Each row was made from one small tree. Brackets hold a mark, then the marks that hang from it, in the order of their numbers. Every link used is in the known rows. Write each row's tree.
Known rows:
[K389 [K61 K49] K467]: [ -5  -1  12   8  16   3  -4  13  14   1  11  12  -5 -10  -9 -16  -4  10
   1  -3   4   3  -4  -6   4 -10  -3  26   7  -5   6 -20  -1  23]
[K216 K366 [K835 [K153 K467]]]: [  5   8  -3  11   7  -3   0   3   6  13  15  18   3 -14 -10 -10  -7  10
  13  10   2   0   4   3  15  -7  10  -1 -14  -3   2 -11   8  18]
[K941 K389]: [  8 -10  -4  -7  16  -1   5   6   1   5  19  10   1  -3  -5  -9  -2  -1
  11   3   3   1  -2  13  -7  -3  -8   5   6   7  -9 -12   1  21]
[K389 K61 K467 K941]: [  2   3  13   5  21  -5  -9   0   6  -4   5  11  -5 -16  -4 -15  -4  18
  -1  -4  -6  11   0 -15   9  -5  -6  34  -3   7  -1 -18  -5  20]
[K61 K389]: [ 18 -14  -1  -9  12  -1  -6   4   1   5  17  17   2 -15 -11  -4   9   4
   0   5  -6  -3   4  11 -10  -2  -3  18  14   4   0 -18  -7  16]
[K941 [K389 [K61 K49] K467]]: [ -5  -3   7   4  19   2   1  14  15  -3  14   8  -8  -6  -5 -21  -8   6
   6   1   9  -4  -6  -1   2 -11 -10  18   6  -7   1 -20   1  28]
[K49 [K915 [K941 [K389 K61]]]]: [  5  -6  -8   1  25  -4 -10   1 -12   1  16   5   4  -9  -1 -22 -10  16
  10  11   9   2  13  13  -4 -13 -11   9  -3   4   0 -19 -12  18]
[K49 [K915 K941]]: [ 10 -11  -6  -2  19   1  -8  -5 -13   7  19  12   9  -9  -5 -14  -2  13
   1   6   3   7  20  12  -6  -6   1   9   1  13   9 -13 -15  13]
[K467 K153 K389]: [ 22 -13   3   0  -3  -2   2   2  -9   5  18  23   2  -9 -16   8  11  17
  11  -4   2   5 -10   5 -10  13   8   8  10  -3  -5  -9  -4  18]
[K49 K915]: [  9 -12  -6  -2  10   3  -6  -2  -5  11  19  18  11  -2  -3 -17   1  12
   7   1   1   7   9  11  -6  -8  -5  11  -3  10   2 -14  -7  17]
[K467 [K153 [K835 K216]] [K389 K61]]: [ 22 -10   8   8   4  -8  -4   3  -4   3  21  18   7 -24 -18   8   4  29
  21  -6   6   4 -15   1   1  -4  -3   8  -4  -2 -12 -15  -8  19]
[K941 [K389 K61 K467]]: [ -4  -2   9  -2  18  -5  -3   5   7  -1  11   8  -8  -3  -2 -21 -11   8
   8   2   5   7 -11   4   2  -7 -10  17   2   2  -6 -19   0  20]
[K915 K49 [K941 K389]]: [  7 -10  -2  -8  24  -9   7   3  -8   6  16   4   0 -13  -5  -9   1   4
   8   4   2  -1   4   6 -13   0  -2  -6  11  10  -8 -19  -8  16]
[K61 [K49 K915]]: [  8 -13  -6   3  10  10  -3   8   1  10  22  18  12  -5  -5 -18   6   9
   4   1   5  -3  14   8  -7 -12  -5  10   2   0   8 -14  -5  23]
[K915 K49 [K941 [K389 K61]]]: [  3  -3   0   0  26 -14   1   5  -7   1  11   3  -4 -16  -5 -13  -5  10
  12   3   3  -2   1   1  -7  -7  -8   4   9   5 -11 -25  -9  17]
[K153 [K467 K389] K835]: [ 19 -13  19 -16  13  -9  -3   6  -1   6  16  18  -1 -24 -13   3   7  23
  10  -7  -9   4 -12  -5  -9  -4   6  -2   1  -7  -5  -8   8  25]
[K467 [K389 [K61 [K49 K915]] K941]]: [ 16  -1  -2  11  11   2 -15   9  -4  -2  15  17   9 -24  -3 -12  12  24
   4  -5   4  -4  10  -8   1  -9  -5  24   1 -12   4 -17 -10  31]
[K389 K467]: [  3  -7  11  -5  13   0  -1   1   6   6  12  14  -2  -3  -6 -13  -1   7
   0  -2  -2  13  -5   1   0  -1   3  17   6  11   4 -11  -2  16]
[K835 [K153 K467] [K216 K366]]: [  9  -8  -2  12   6  -1   1   9   1  12  29  23  24  -8  -6 -12  -8  11
  11  -1   7  14   0   3  15  -4   0   4 -16   3  10  -6  -5  18]
[K915 K49 [K941 [K389 K467]]]: [  0  -9   8 -11  23  -8   6   0  -1   4  13   3  -4 -10  -3 -17  -3   7
   2   2   3   4  -2   1 -10   0   0  -1  10  12  -1 -19  -8  15]
[K153 [K467 [K389 K61 K941]] K835]: [ 19  -1  22  -6  20 -13 -11   4  -1  -3   9  14  -3 -36 -11   0   4  32
  10  -7 -13   2  -8 -20   1  -6  -1  15  -7 -11 -10 -13   5  29]
[K835 K153 [K216 K366]]: [ 10  -5 -11  18   8   4   1   7   0  12  26  19  21  -8  -6 -11  -4   3
  11   3  11  12   6  14  16  -5  -1   6  -9  15   5  -6 -11  15]
[K153 [K467 K389] [K835 K216]]: [ 21 -16  13 -10  11  -9  -5  10  -2   8  26  19  12 -26 -10   4   7  22
  12 -11  -3   8 -14  -3  -2  -8   5  -2  -4  -3  -2  -6  -1  22]
[K915 K49 K941]: [  7  -8   2  -4  21  -7   2   2  -9   9  14   9   2 -16 -10  -5   3   8
   3  -1  -4   4   7  -1 -11   0   5   3  13  13  -3 -19 -11  11]
[K153 K835]: [ 10  -9   7  -8  21  -2   2   1   4   7  14  10  -3 -16 -14  -3   1   9
  10   3  -6   3   2   6  -4  -9  -3   2   1  13  -9 -12   3  19]
[K153 [K467 [K389 K941]] [K835 K216]]: [ 26 -10  14  -6  16 -10  -5   6  -2   4  24  17  14 -37  -9   5   9  27
   9 -12  -7   7  -5 -15   3  -5   3   5 -12  -1  -2  -5  -3  26]
[K366 K216]: [  4 -14   2   1  10  -4  -1   3  -5  17  17  10   4 -11  -8  -1   5  -2
  -1  -1  -3  11   7   9  -6  -4   0  19   8   9  -2 -15  -1  19]
[K915 K49]: [  6 -10   1  -6  12  -6   4   3  -1  11  13  15   4  -8  -8  -8   8   7
   7  -4  -6   4  -2  -2 -11  -1  -2   4  10  11 -10 -20  -5  16]
[K216 K366 K835]: [  1  18  -6   8  10  -3  -2  -1   6  16   8  12 -11 -17  -6  -4   1   5
   6   8   2   2  12  12  12  -8   3  -1   2   5  -3 -13   6   8]
[K49 [K915 [K941 [K389 [K467 K153]]]]]: [ 10 -16   1  -4  12   1   3  -9  -9   2  21  13   6   3  -6 -21  -8  22
   6  10  11   4   8  11  -9   2  -4   2  -6   8   9 -16 -15  15]

Which tree is each row?
[ 22  -2   5  11   4  -9  -6   0  -8  -4  10  20  -1 -22 -14   5   7  28
  12  -5  -2   3  -6 -11  -1  10   0  24   0  -6 -10 -17  -8  21]
[K467 K153 [K389 K61 K941]]
[ 13  -5   2   8   7  -1   7  -2   3  16  22  16   8 -18 -14   2  -1  20
  14   2   6   7   4   7   7  -4 -10  -7 -10  13  -2 -10  -4  11]
[K467 [K153 [K835 [K216 K366]]]]
[ 18 -19  15  -8  10   3   5   4  17   0  19  18  -4 -20 -22  -5   8  20
   1   7  -2 -17   0  -2 -13  -4  -4  10   6  -4   7 -22  -3  25]
[K61 K49 [K389 [K467 [K153 K835]]]]
[  7  -1  13  10  12  -5  -1  -5   3  -5   8  16  -2 -11 -12  -9  -4  27
   4  -1  -3   8  -3 -17   4   4  -5  32  -8   4  -3 -20  -6  18]
[K389 K61 [K467 K153] K941]
[ 10 -11 -11  -7  22   0  -3  -1 -12   5  22   7   9  -6  -1 -19  -5   9
   5  10   9   2  17  18  -9  -9  -6   0  -1  11   3 -13 -12  18]
[K49 [K915 [K941 K389]]]
[ 14  -8   8  -3  17   5  -6   9  13  -5  16  15  -1 -24  -9 -11  12   9
 -12   0  -6  -9  11  -9  -4  -3  -3  29  10  -2  12 -20  -9  27]
[K61 K49 [K389 K467 K941]]
[ 20 -20   7  -2   2  -4  -3  11  -8   2  22  25  14 -10 -12  -3   4  13
  12  -4  -1   6 -14   0  -3   4  15   9  -2  -7   2  -5   0  28]
[K835 [K153 [K467 K389]]]
[ 11 -13   7  -6  12   5  -4  13  14   1  17  17  -2 -16 -11 -13   9   4
  -9   1   0  -7   2   2  -8  -5  -1  22  16  -4  14 -20  -6  22]
[K61 K49 [K389 K467]]
[  1   4  12  10  20   2  -5   9  13  -6   9  10  -6 -19  -7 -16   0  14
  -3  -5  -1   1   5 -19   7  -8  -5  33   0  -2   5 -19  -4  26]
[K389 [K61 K49] K467 K941]
[  5  -1  12  16  10   1   4   5  11  -6  12  17  -3 -13 -14 -10  -1  24
   1  -3   2  -2   2 -21   3   2  -6  32  -4  -6   4 -21  -6  25]
[K389 [K61 K49] [K467 K153] K941]
[ 12 -15  12  -7  17  -6   0   8   5  10  27  17  13 -20 -11  -4  -2  17
  13  -6  -6   7  -5  -4   0 -14  -3   1 -11   6  -1 -10   0  20]
[K153 K467 [K835 K216]]
[ 15 -10   3   7  -1 -11  -6   7  -7  15  20  17   9 -21 -13   3   8   9
   8   2   1  -1  -4   4   3  -4  24  10  -7 -13  -1 -13   3  28]
[K366 [K216 [K835 [K153 [K467 K389]]]]]
[ 17  -9   9  -9  17  -2  -9   0   7  -4  12  15   0 -23  -7 -11   9  12
 -10   2 -11   1   6  -5  -3   1  -3  29   6   8   6 -18 -10  20]
[K61 [K389 K467 K941]]
[ 14   7   0   9   1  -7  -5   5   0  12  15  21   1 -20  -9  -2   2  16
  12   4   4   1  -4   4  13  -1  18  -4  -8 -13   1  -7   7  21]
[K216 K366 [K835 [K153 [K467 K389]]]]
[  5  11 -11  16   8   0   0   0   5  12  14  15   0 -13 -10  -8  -3   3
  12  13   7  -1  11  14  19  -8   9   1  -8   8  -2 -12   2  14]
[K216 K366 [K835 K153]]
[ -4   1   7   5  28   0  -1  12   7  -6  14   2 -10 -14  -7 -19 -11   7
   0   5  12  -4   4   0   1  -9  -4  16   8  -6   8 -20  -6  23]
[K915 [K941 [K389 [K61 K49] K467]]]
[ 22  -4   5   5   2  -4   3  -1  -2  14  22  19   7 -23 -13   9   9  25
  16  -4   7   7  -4   8   6   2  -1 -11  -2   3  -3  -7  -4  13]
[K467 [K153 [K835 [K216 K366]]] K389]
[ -1  -5   3   0  25  -4 -11  -2  -6  -1  13   5  -1  -6   2 -30 -13  19
   3   8  11   8   6   9   0 -13  -9  13  -5   4   6 -20 -12  17]
[K49 [K915 [K941 [K389 K61 K467]]]]
[ 19 -13   7   2   7   5   2   4  11  -4  19  21   2 -20 -17  -6  12  19
  -7   3  -3 -13   8 -12  -9   6  -3  27   5  -5  11 -22 -11  25]
[K61 K49 [K389 [K467 K153] K941]]
[  9   0   2   3  17  -1   0   2   5  16  19  11   6 -22  -7  -4   0  10
   9   0   3  11   8  10  12 -13 -10  -6  -5  16  -1  -8  -2  11]
[K153 [K835 [K216 K366]]]
[  6  -7 -10  15   7  -4  -1   1  -2  15  19  10   8 -14 -14  -2   2  -4
   7  12   3  -2  11  14   6 -11  14  13  -7   9  -5 -15  -1  22]
[K366 [K216 [K835 K153]]]
[ 25 -15   6   1   7  -3  -4   7  -7  -3  20  24  16 -19 -11  -2   6  19
   8  -5  -6   4  -6 -12   2   6  13  17 -10  -6   0  -5  -3  31]
[K835 [K153 [K467 [K389 K941]]]]
[  9  -2  20   3  18  -7   0 -10  10  -5   5  13  -7 -20 -17  -7  -6  33
   9   2  -8   4  -2 -19   5  -3  -9  23 -14   8  -8 -20  -2  19]
[K389 K61 [K467 [K153 K835]] K941]
[ 15  -7   3  13   0   0  -1  15  -1   0  16  22  -1 -15 -19   4   9  20
  13  -4   9  -7 -10  -3  -6   4   3  18  12 -19  -3 -18  -3  25]
[K467 K153 [K389 [K61 K49]]]
[  4 -11   1  -8  22   0  -5  -3  -6   2  19   6   4  -3   2 -26  -9  13
  -1   7  10   7  10  12  -4  -8  -3   5  -2  11  10 -14 -11  16]
[K49 [K915 [K941 [K389 K467]]]]
[ 10  -2   4   9  10  -1  -8  19   1   0  13  14  -4 -19 -12  -2   8  11
   6  -7   5  -2  -6   0  -1  -5   2  19  15 -15  -1 -15  -1  26]
[K467 [K389 [K61 K49]]]
[  8  -3  11  -3  16  -6   1   5   6  17  23  15   8 -23  -7  -6  -3  18
  10  -4  -2  12   1  -1   9 -13  -8  -6 -12   5   3  -8   3  14]
[K153 K467 [K835 [K216 K366]]]
[ 15  -9  18  -3  16  -4   7 -10   8   0  11  14  -2 -17 -16  -5   1  27
   5   1 -10   4   1 -14  -2   3  -3  12 -12  14  -4 -14  -2  20]
[K389 [K467 [K153 K835]] K941]
[  9  -4  -2   7   7  -4   1   5   3   7  20  19   8 -10 -15  -7  -5   8
  15   8  -1  -4  -2   1   7  -8  15   6 -15  -2  -2 -13   5  22]
[K216 [K835 [K153 K467]]]
[  3  -7   6  -8  25  -3   2   1   0   0  16   4  -6  -9  -5 -14  -9   3
   0   5   6   7   4   8  -3  -1   1   6   7  10   5 -11  -6  15]
[K915 [K941 [K389 K467]]]
[  5 -10  -1  10   6  -7  -1   5  -1  16  21  15  11 -15 -13  -4  -2   5
   8   8  -2  -2   5   3   4 -10  15  12 -14  -3   1 -16   5  27]
[K366 [K216 [K835 [K153 K467]]]]
[  1  -3  -2   7  19   1   1  18   9   0  18   8  -3 -10  -8 -14  -5   2
  11   3   8  -9   0   5  -3 -11 -12  12   7  -9  -6 -20   2  28]
[K941 [K389 [K61 K49]]]
[ 27 -17   5   1   2  -5   4   3  -5   8  26  21  11 -20 -17  10   9  25
  17  -5   5   3 -11   5  -3   2   3  -2  -1   5  -7  -8  -8  18]
[K467 [K153 [K835 K216]] K389]
